Each row comes from the steps of one path. Every step used is in the known rows, and no mark comes twice. Write the path behind each row, first mark first.
In the rows, zero is written as 128.
Known rows
bidavi-rufutu: [118 135 128 163 172 123 129 137 135 145 109 110 158 124 114 141 120 103
 122 129 135 126 140 108 129 141 140 106 125 152 155 131 144 144 116 132
 114 140  77 104 105 103 127 150 135 145 108 118 144 158 128  72 138  96
 167 145 125 104 111 147 155 171 108]
bagir-bidavi: [102 121 161 170 139 156 132 119  84  80 149  59 168 121 113 130  98 104
  86 140 126 106 126 121 122 172 154 132 161 150 149 117 145 163 113 125
 101 127  94  93 157 107  94 139 138 149  83 105 165 137 115 122 119 118
 139 136  77 108 106 133 160 156 113]
povom-vadaba-temep-varuv: [ 97 109 195 142 120 142  73  83 199 140 120 112 126 110 124 148 121 152
 101 118  70  97 186 121 127 144  92 155 141  98 147 132  93 100 146 149
 135 104 122 124  95 100 139  89 118 144 125 132 120 117 156 145  96 139
 181 127 130 172 128 146 114 143 158]
gusa-temep-varuv-povom-bagir-bidavi-rufutu: [142 148  96 106  62 103 144 110 106  76 166 103 142 100 125 126 125  89
  78 161 153 163  90 139 131 152 162  98 182 156  74 127 153 115  88  96
 128 120 176 121 188  98  97  70 156 102 193  95 148 192 122 136 118 102
 104 107 128 145 134  86  98  90  82]
bagir-bidavi-rufutu-zulov: [143 144 101 131 124 153 145 138  98 124 133  99 166 140 142 109 115  81
  82 149 175 126 133 122 118 166 166  91 111 151 142 138 147 197 125  73
  70 126  72 119  98 135  99 137 130 140 109  88 147 133 107 109 145  85
 140 122 140  94 132 106 137 133  97]
temep-varuv: [102 108 177 148 126 149  94 123 155  79 122  86 149 114 102 113 107 147
 140 147  81  76 149 120 131 170 106 165 159 146 136 157 135 123 124 114
 152 146  94  91 124  49 125 107 103 148 127 131 129 139 110 148 107 126
 194 133 116 142 151 132 153 175 156]
bidavi-zulov-vubil-varuv-povom-vadaba-temep: [139 105  91 115 126 117 155 108 176 206 105 206 111 107 135 148 138 193
 192  96 136 152 123 126 125 100 126 124  92 129  98 148  98 137 160 220
 153  69 163 139 105 194 135 155 118 151 159 162 110 103 164 147 128 143
 126 154 176 164 150 154  71 142 162]
kepa-povom-varuv: [120 144 150 185 142 126  63 156 162 100  98 106 158 103  85 159 129 170
  97 107  71 127 122 160 140 158  79 146 174 118 118 150 130 117 185  84
 143 130  99 123 115  55  80  98 125 121 118 119 139 120 104 129 111 126
 156 141 115 104 130 115 164 135 132]
povom-bagir-bidavi-zulov-vubil-varuv-temep: [169 170  56 127  83  70 201 118  60 102 160 138 117 148 141 107 102  85
 111  82 173 177 131 150 137 132 121 150 132 156 126 167 183 124  66 153
 137 115 184 129 217 141 148 168 115 110 154 139 137 102 146 136 133  99
  78 144 101 130 170  72 113 146 101]
kepa-povom-varuv-temep: [130 156 155 201 130  99  63 142 124 103  99 143 153 113  81 193 102 170
 101 131  63 145  85 151 131 163  45 156 186 136 117 136 123  90 179  96
 174 137 130 148 165  38 101  96 117 113 112 102 137 123 119 105 107 128
 134 146  86 102 130  58 162 126 144]
vadaba-temep: [ 68 119 158 172 156 144  99 113 147 158 100 101 152 119 110 166 122 139
 113 114 102 119 124 116 117 170 131 141 155 146 125 125 114 144 119 178
  99 138 110 100 106 111 124 155 124 152  94 121 160 116 125  84 121 159
 166 150 124 106 118 155 117 176 145]
temep-varuv-povom-vadaba-rufutu: [138  82 203 147 121 139  85 105 160 141 123 182 105 106 131 155 120 162
 148 179  82 135 117 118 124 119  90 120 154  77  86 112 115 113 161  98
 139 124 135 121 132 121 140  60 130 119 138 125 128 174 155 133 110 140
 138 136 115 170  89 105  93 126 130]
gusa-temep-vadaba: [ 66 129 168  87 141 152 122 119 137  99 135  60 180 108 111 141 108 136
 116 160 103  78 131  74 137 115 141 122 119 160 167 103 112  57 166 157
 121 172 112 110 111 165 116 151 171 111  98 129 133 139 120 116 105 141
 173 117 144  92 108 138 151 130 160]
vubil-varuv-povom-vadaba-rufutu-bidavi: [124  97 151  90 144 156 125 107 135 188 157 179  57 123 127 130 137 116
 138 161 164 137 140 145 112  73 110 113 117  59  95  47 116 169 107 113
  98 109 104 185 148 161 141  78 126 145 133 128 113 156 163 120 108 158
  91 112  69 156  81 138  94  79 127]
zulov-vubil-varuv-povom: [124 109 129 127 154 133 135 149 146 136 102 131 152 140  94 122 126 168
 208 143 122 123  67 144 139 116 138 138 141 130 114 137 138 136 126 168
 167 127 129 103 157 134 105 148  84 127 157 152 129 153 131 127 137 138
 150 147 107 145 135 116 154 148 157]
vadaba-povom: [111 137 159 208 141 153  75 125 131 126 104  92 164 105 107 146 124 143
 133 121 112 107 141 124 119 167 131 148 154 134 121 118 116 159 133 122
 109 167 101 109 126 110 102 142 114 141  98 117 167 128 112 112 129 157
 126 151 113 103  99 124 161 175 122]
temep-vadaba-rufutu-bidavi: [ 72 111 186  97 149 190 107 130  93 134 159  83 111 145 154 143 149  73
 122 159 140 113 173 113 115  74 146 115 106  86 174  47 142 106 105  97
  79 167 113 151 117 163 163 123 166 121  53 141 136 122 132  96 121 172
 111  92 113 104  56 185 129  88 123]
vadaba-rufutu: [ 88 117 166 169 167 128  99 110 124 149 120 125 138 124 118 150 111 122
 138 133 116 137 141 109 134 142 129 119 151 128 131 113 149 142 111 137
  77 153 102  91 120 119 132 145 136 134  93 132 168 143 139  67 147 135
 141 143 120  90  85 132 128 174 109]
povom-varuv-temep-vadaba: [110 133 192 156 126 118  83 132 112  88 108  97 152 142 102 176  82 151
 122 151 102  97 109 111 109  90  70 124 156 114 168 127 121  48 180  91
 173 172 129 148 163  99 155 104 140  78  81 128 107 108 136 133  92 118
 175 110  99 125  96  86 152  90 154]
povom-vadaba-rufutu-zulov-bidavi: [133 137 170 131 125 145 114 134 151 188 113 162  90 163 176 118 157 126
 124 137 108 138 168 114 108 138 124 126  92  80 154 127  96 148 168 154
  80 123  92 127  36 201 123 132 109 130  79 151 110  91 162 119 179 118
  90 106 170 131  98 118 139 131 123]
povom-varuv-temep: [116 155 175 197 141  87  72 132 105 108 100 124 133 142  93 160  94 151
 108 136  87 124  91 132 115 140  72 139 176 126 127 144 120 105 156 123
 160 161 115 136 164  51 122 102  95 114  99 106 114 115 144 119 119 114
 159 118  90 127 118  89 165 124 146]
bagir-bidavi-zulov-vubil-varuv-povom-kepa: [176 150  54 100 130 116 157 109 123 103 113 140 122 106 148 131 118 160
 134  91 144 127  85 129 146 121 147  93 127 145 117 151 160 178 133 173
 122  84 172 121 194 142 106 145 121 133 168 147 127 133 124 156 138 105
 126 112 126 130 146 141 107 107 125]
povom-varuv-temep-vadaba-rufutu-zulov-bidavi-bagir: [137 166 116 103  68  91  87 148  79 146  99 104  92 175 164 165 118 143
 138 121 142 131 123 136 168  97 101  79  80 106 126 170  66  67 185  90
 149 151 139 146  92 133 167 118 127  71 115 134 113  48 113  97 173 103
 119  61 174 118 117 108 103  46 123]
vubil-zulov: [109 131 166 149 162 141 133 177 126  97 106 106 148 127  94 102 113 141
 145 102 114  92 107  72 129 139 133 152 138 159 166 170 131 169 129  87
 131 158  89  96 114 125 124 148 144 146 124 116 146 144 111 115 106 134
 159 148  90 134 175 142 164 190 140]
zulov-vubil: [106 131 150 170 171 131 126 138 132 114 102  77 161 151 117 109 149 116
 145 121  87 127 126 132 128 137 150 151 142 158 147 133 135 107 128 187
 129 143 119  78 107 132 109 165  98 127  91 142 127 127 127 127 150 122
 134 142 126 107 120 149 194 171 133]
kepa-povom-vadaba-rufutu-bidavi-zulov-vubil-varuv: [152 111  73  67 156 145 145 132 167 200 152 202  72 111 162 111 183 107
 122  69 143 160 216 165 139  73 116 144  47  81 138  84 137 142 123 144
  96  67 163 192  69 175 140 142 141 165 123 171  97 103 150 131 131 171
  81 136 157  99 130 166  81 107 123]
rufutu-bidavi-zulov-vubil-varuv-temep-vadaba-povom: [142 121  86  77 124 138 154 131  85 143 143 114  92 132 136 132 132 127
 197 120 195 117 147 147 136  56 106 161  66 116 141  79 121 101 109 124
 153 151 192 183 139 174 181 156 128 109 117 159  97  89 124 136 118 180
 104 124 144 110 129 119 112  79 158]
gusa-temep-varuv-povom-vadaba: [105 103 174 107 111 122 108  97 182 114 136 145 136  92 120 148 130 182
 118 201  61  87  92  93 120 145 111 137 164 133  77  93  80  79 187 140
 161 120 114 125 118 109 103  61 137 115 151 111 104 174 147 177  97 135
 157 120 123 173 113 104 128 123 165]
varuv-povom: [116 118 167 184 153 124 118 149 120 120 117 155 165 115 100 145 120 167
 148 169  97 123  61 113 102 162 121 116 182 152 125 121 113 132 141 128
 161 149  90  93 150 105 103 126 123 143  98  92 145 162 118 129 114 123
 136 148 102 133 116 120 165 160 145]
gusa-temep-varuv-povom-bagir-bidavi-zulov: [126 124  91 103  47  98 166 109 108  60 194 129 129  93 139 125 117 120
  89 138 155 147  93 129 127 180 151 122 177 185  61 134 144 132  93 119
 141 111 168 129 175 112  90 104 163 115 173 101 146 152  99 192 112 132
  99 130 159 150 163 101  87 112 120]
rufutu-bidavi-zulov-vubil-varuv: [125 107  75  70 169 138 180 130 134 139 148 124  97 141 145  82 147 119
 142  91 157 112 167 148 134  96 149 151  66 144 154 115 148 165  77 168
 124 119 116 147  94 141 121 173 106 176 129 169  86  81 109 156 139 162
 139 127 156 114 170 194 134 136 148]
povom-vadaba: [122 119 181 175 145 143 124 110 158 127 129 131 147 119 127 124 129 137
  85 138  75 108 170  94 110 128 114 136 137 106 165 127 117 113 168 141
 131 113  67 116 118 130 130 119 126 145  80 130 124 137 164 141 114 102
 142 131 110 144  86 138 176 167 132]

Which path is each row?
[148  73 155  83 110 133 125 108 144 156 182 206  56 102 168 132 149 141
 120 165 125 133 142 125 108  91 105 113 110  85  89  74 117 146 123  92
 133  99 130 173 102 138 146  62 157 159 122 115 107 145 140 170 101 154
 107 121 157 168 111 174  68  77 132] | temep-varuv-povom-vadaba-rufutu-bidavi-zulov
[ 81 107 173 154 123 147  72  99 166 121 108  91 135 106 111 147 115 154
 141 120 102 105 142 140 132 164 105 159 167 134 122 143 119 126 125 160
 128 133 130  92 104  63 127 110 108 140 139 133 138 129 113 117 111 151
 200 146 129 139 142 155  99 158 168] | vadaba-temep-varuv
[153 126  54 108 114 110 205 149 100 133 158 170  89 147 141  68 179  98
 149 100 174 172 121 174 108  95 146 136 118 115 124 126 173 135  65 149
 155 122 151 166 155 159 139 145 106 131 149 130  86 122 121 184 139 148
  69 134 138 149 158 167 132 104 135] | rufutu-bidavi-zulov-vubil-varuv-povom-bagir
[132 148 108 125 150 134 185 193 119 112  80 117 136 132 108 107 147 110
 151  95 135 108 135  72 139 116 183 124  91 153 181 186 116 178 119 104
 124 154 114  77  75 143 128 152 148 161 125 140 110 142 135  73 124 112
 135 133 122 134 160 142 141 162  88] | vubil-zulov-bidavi-rufutu
[197 145  87 106  72 120 171 129 101  82 133 138 133 172 130  77 159  92
 114 132 171 176  96 182 118 135 159 102 153 116 110 157 151 122 118  67
 146 124 177 120 145 143 115 103 108  72 184 103 131 140 115 171 164  84
  79 114 155 155 167  86 124  82  88] | temep-varuv-povom-bagir-bidavi-rufutu-zulov-vubil
[ 95 130 157 112 129 144 122 136 110 120 118 113 147 124  82 153  51 142
 187 163 149  76 122  98 130  87  71 139 135 132 189 121 144  82 138 105
 168 167 116 137 187 115 179 131 124  95 120 143 136 125 140  93  93 122
 161 140  68 143 128  76 129 143 170] | vubil-varuv-temep-vadaba
[106 136  90  43 135 117 125 111  74 174 146  96  80 174 157 130 129  92
 148 109 189 137 147 150 178  40 132 108  71  96 154  71 112  69  88 126
 125 138 193 180 169 152 211 141 137 106 142 156 110  82 122  74 143 162
  92  68 110 104 103 160  96  77 130] | zulov-vubil-varuv-temep-vadaba-rufutu-bidavi-bagir
[ 84 129 110 133 159 123 131 122 107 133 137  71 112 134 148 100 150 108
  55 113 147 107 149 142 151 145 143 121 116 145 135 120  93 128  78 124
 121 124  70 154 118  82 130 128 133 182 106  86 127 104  92 125 138 126
 123  90  97 108 113 212 158 132 118] | rufutu-bidavi-bagir
[145 139  99 121 168 123 146 144 138 163 100 129 154 188 138  80 151 108
 140 110 139 138 112 131 119 144 153 114  85 155 169 149 128 148 153 138
 101 143 102 106  47 165 109 173 101 139 114 118 112 125 122 102 183  96
 136 121 192  99 150 132 174 148 121] | bidavi-rufutu-zulov-vubil
[ 97 140 111 177 123 120 135 137 116 121 107  51 139 131 145 123 135 133
 102 110 113 120 146 125 173 175 171 111 109 157 136 183  82 108  98 161
 141 130  87  81  85  88 117 166 121 150 131 135 131  96 111  96 156 109
 127 113 129 121 122 167 167 158 115] | zulov-bidavi-bagir
[163 160  70 157  91 110 172 156  96  71 153 130 161 104 147 123 166  88
  64  64 134 202 161 171 135 166 162 154 136 162 132 174 178 108 109 135
 135  99 193 121 140 134 104 190 164 110 121 126 151 111 103 155 142 115
  51 173 136  95 152 117 156 143  81] | kepa-povom-bagir-bidavi-zulov-vubil
[185 160  68 113  71 120 184 135  88 135 142 168 123 146 125  86 107  86
 126 135 226 156  89 159 121 143 126  87 147 105 108 156 175 192  89  50
 103 115  98 151 176 144 124 106 107 103 187  97 156 156 106 113 153  77
  88 121 105 140 161  73  96 108  87] | vubil-varuv-povom-bagir-bidavi-rufutu-zulov
[108 110 165 145 109 157  53 111 215 138 114 136 146  81 122 175 138 173
  93 106  54 125 178 130 127 171  74 176 154  86 117 133  85  84 163 120
 136  82 147 134  91  72 113  89 131 124 139 131 138 126 140 142  90 157
 170 147 121 143 127 125 101 139 165] | kepa-povom-vadaba-temep-varuv
[156 116  95  64 149 101 157 107 114 197 149 197  42 150 158 120 140  96
 123 118 170 160 168 127 122  57 101 142  50  91 141  76 132 142 102 177
 102  98 167 198 122 186 189 147 125 160 117 157  83 107 182 111 123 133
  75 108 142 126 114 142  77 113 136] | povom-vadaba-rufutu-bidavi-zulov-vubil-varuv-temep
[160 180  90 202  75 130 138 121  75 111 143  79 158 119 128 140 130  49
  66  97 178 182 170 153 125 154 175 111 151 120 122 137 167 167  83  73
  66 137 141 141 179 131 130 117 141 115 136 105 193 151 136  98 137 104
  58 140  95  94  80  82 121 122  37] | vadaba-povom-bagir-bidavi-rufutu
[125 114 107 157 153 115 157 141 134 126 114 130 143 132 136 115 139 136
 139  93 114 133 131 115 141 142 152 139 106 175 148 167 141 132 136 195
 142 130 120  90  88 136 112 197 127 152  99 139 113 105 135 145 144 115
 141 165 181 104 151 168 167 182 131] | bidavi-zulov-vubil
[112  94 184 164 122 137 100 131 146  88 117 134 139 112  97 139 103 176
 156 181  95  97  68 127 113 164 107 141 189 137  98 134 118 116 131 102
 181 145 106  83 144  58 106  86 111 128 140  97 131 162 107 150 105 138
 179 150 106 168 148 114 147 145 162] | temep-varuv-povom
[141 146 114 137 153 132 134 141 143 157 109 140 154 156 125  98 126 102
 124 146 153 117 126 108 116 156 133 101 107 145 164 142 132 168 140 107
  98 148  53 116  63 141 122 147 109 146 100 106 131 131 123  97 158  88
 168 134 171 100 137 128 150 161 114] | bidavi-rufutu-zulov
[127 164 159 158 127 183  57 111 146  84  98  74 146 111 144 172 124 139
 123 100  94  87 162  85 114  95 121 124 133  75 172 114 117  82 182 109
 112 171 136 142 160 145 131 123 167  87  93 129 155 116 112 131 108 141
 145 112 117 109  77 129 169 103 134] | temep-vadaba-povom-kepa
[105 111 119 130 152 142 160 140 114 133 155 122 119 125 151 111 141 100
  99 122 142 116 152 110 117 144 143 137 111 153 160  97 140 170  92 137
 119 121  78 145  87 121 126 152 138 195  70 104 102 102 104 149 116 143
 138 142 144 104 127 208 143 132 136] | rufutu-bidavi-zulov
[169 126  75  83 165 123 171 151 152 188  91 180 133 169 109  78 142 159
 204 144 173 131  65 145 121 107 135 107  88 143 124 145 136 168 140 115
 131 133 110 121 100 171 124 154  67 117 176 127 116 142 121 106 180 108
 138 131 166 135 179  93 122 133 129] | bidavi-rufutu-zulov-vubil-varuv-povom
[117 142 145 120  52 105 120 121  97  63 174  98 127 105 122 120 129 111
  74 172 116 134  80 147 135 177 144 132 215 150  62 125 137 110  96 113
 137 131 168 106 207  93 100  82 152  85 176  87 154 180 104 175 103 141
 100 110  82 161 135  85 119  95 125] | gusa-temep-varuv-povom-bagir-bidavi
[127  99 144 101 111 125  93  89 131 149 164 154  63 129 164 131 153 133
  74 156 135 135 141 149 139 107 125 102 129  66  77  94  71 105 113  71
 136  91 124 164 128 100 153  37 131 146 157  95 122 128 126 148 119 134
  98  68 116 158  96 177  88  72 112] | temep-varuv-povom-vadaba-rufutu-bidavi-bagir
[206 175  51  76 139 126 144 126 138 136  97 142 124 149 134 110 135 130
 124 103 173 143  68 140 132 111 151  66 107 108 116 137 150 193 152 119
 103 101 150 135 167 169 100 121 116 105 180 128 129 142 113 120 172  90
 123  70 131 127 159  99 124  84 107] | bagir-bidavi-rufutu-zulov-vubil-varuv-povom-kepa
[129 122  78 105 161 113 170 129 155 138 122 136 131 129 127  92 117 151
 190  82 147 116 148 132 150 126 139 149  77 159 149 175 160 147 114 189
 144 119 114 101 102 140 125 201 111 154 150 184 106  94 115 131 147 123
 162 167 175 129 182 154 125 185 146] | bidavi-zulov-vubil-varuv
[184 167  47 154  61  95 164 116  49 112 144 129 109 123 128 126 112  89
 137  65 197 181 140 175 137 145 132 163 136 144  99 159 185 158  74 146
 111 111 217 151 214 149 147 170 101 103 180 153 160 104 125 125 135 133
  43 158 113 118 156  43 104 137  86] | vadaba-povom-bagir-bidavi-zulov-vubil-varuv-temep
[156  74 130  78 136 118 142 119 150 158 163 200  47 135 172 113 189 121
 131 141 128 171 144 153 114  88 137 127  95  78  85  89 106 117 121 133
 144  93 185 161  92 173 145  91 134 136 132 145  78 142 149 185 121 153
  91 107 181 148 117 181  84  76 130] | temep-varuv-povom-vadaba-rufutu-bidavi-zulov-vubil
[137  93 205 162 110 135  95 118 177 101 130 161 133 107 120 135 123 173
 125 187  61 112 102 109 113 133  87 133 171 102 105 123 104  92 179  92
 182 123 106 114 133 100 124  63 108 123 143 109 115 170 151 176  90 119
 159 136 109 193 123 111 140 129 145] | temep-varuv-povom-vadaba
[121 126 166 188 144 155 104 140 178 130 120 158 167  97 120 152 149 149
  84 132  57 129 159 119 129 161  92 147 143 109 165 122 110  86 180 108
 128 104  93 127 108 117 111 114 162 137  99 109 128 143 144 132  98 120
 126 169  97 127  92 115 176 158 134] | kepa-povom-vadaba
[124  89  91  32 137 160 162 146 112 158 147 172  87 131 157 124 149 135
 219 131 200 139 127 136 126  27 147  91  74 116 128  75 135 126 104 134
 121 131 178 163 120 205 176 136 145 119 122 178 105 110 129 131 136 177
  92 120 163 124 125 186  77  70 139] | temep-vadaba-rufutu-bidavi-zulov-vubil-varuv-povom
[167 147  81  51 108 146 181 149  91 128 136 109 143 183 124 113  97  93
 169 145 207 118 117 135 138  80 126 107  68 132 182 126 162 121 139  84
 119 137 161 143 143 190 162 157 126  71 150 139 104 104 140 103 149 102
 124  98 125 116 152  60 105  92 127] | bagir-bidavi-rufutu-zulov-vubil-varuv-temep-vadaba
[170 108 106 101 146 117 154 121 160 194 122 223  99 116 160 137 128 164
 191 117 135 165 135 123 137  80 126 102  79 104 104 137 129 149 150 169
 135  89 152 136 112 195 143 141 113 140 159 177 122 131 178 129 148 134
 100 154 170 145 129 127  80 139 120] | bidavi-zulov-vubil-varuv-povom-vadaba-rufutu
[143 133  70  89  59  84 165 107 109  62 165 124 125 107 153 113 154 111
  98 120 128 163  99 144 134 153 180 136 162 189  56 153 148  97 107 169
 143 117 221  99 170 149  84 133 151  99 187 131 126 137 117 208 132 119
  82 120 175 142 168 111 106 107 117] | gusa-temep-varuv-povom-bagir-bidavi-zulov-vubil
[118 128 178 181 111 137  82 127  90 123 105  94 163 129 108 182  87 139
 165 164 135 101 110  90 111 119 104 140 151 131 160 102 110  70 160 111
 147 184 164 142 171 129 161 128 136  87  79 103 155 118 131  85 103 145
 116 158  92 113  86  60 147 124 142] | varuv-temep-vadaba-povom
[140 134 123 173 159 126 158 145 137 134  97  97 148 141 141 133 145 101
 136 124 118 128 143 113 125 152 170 111 106 154 174 154 121 148 109 154
 128 149  96  81  58 118 122 164 127 160  94 148 116 137 127  86 152  94
 136 137 141 123 107 140 152 149  99] | zulov-bidavi-rufutu
[ 70 120 151  97 138 126  89 107 165  99 119  74 135 106 121 112 116 154
 111 143  74  86 119  99 152 167 130 153 150 170 108 119 117 113 131 153
 125 151 100  96 118  76  95 109 133 127 144 133 126 130 107 141 108 135
 197 112 136 123 152 125 128 158 166] | gusa-temep-varuv
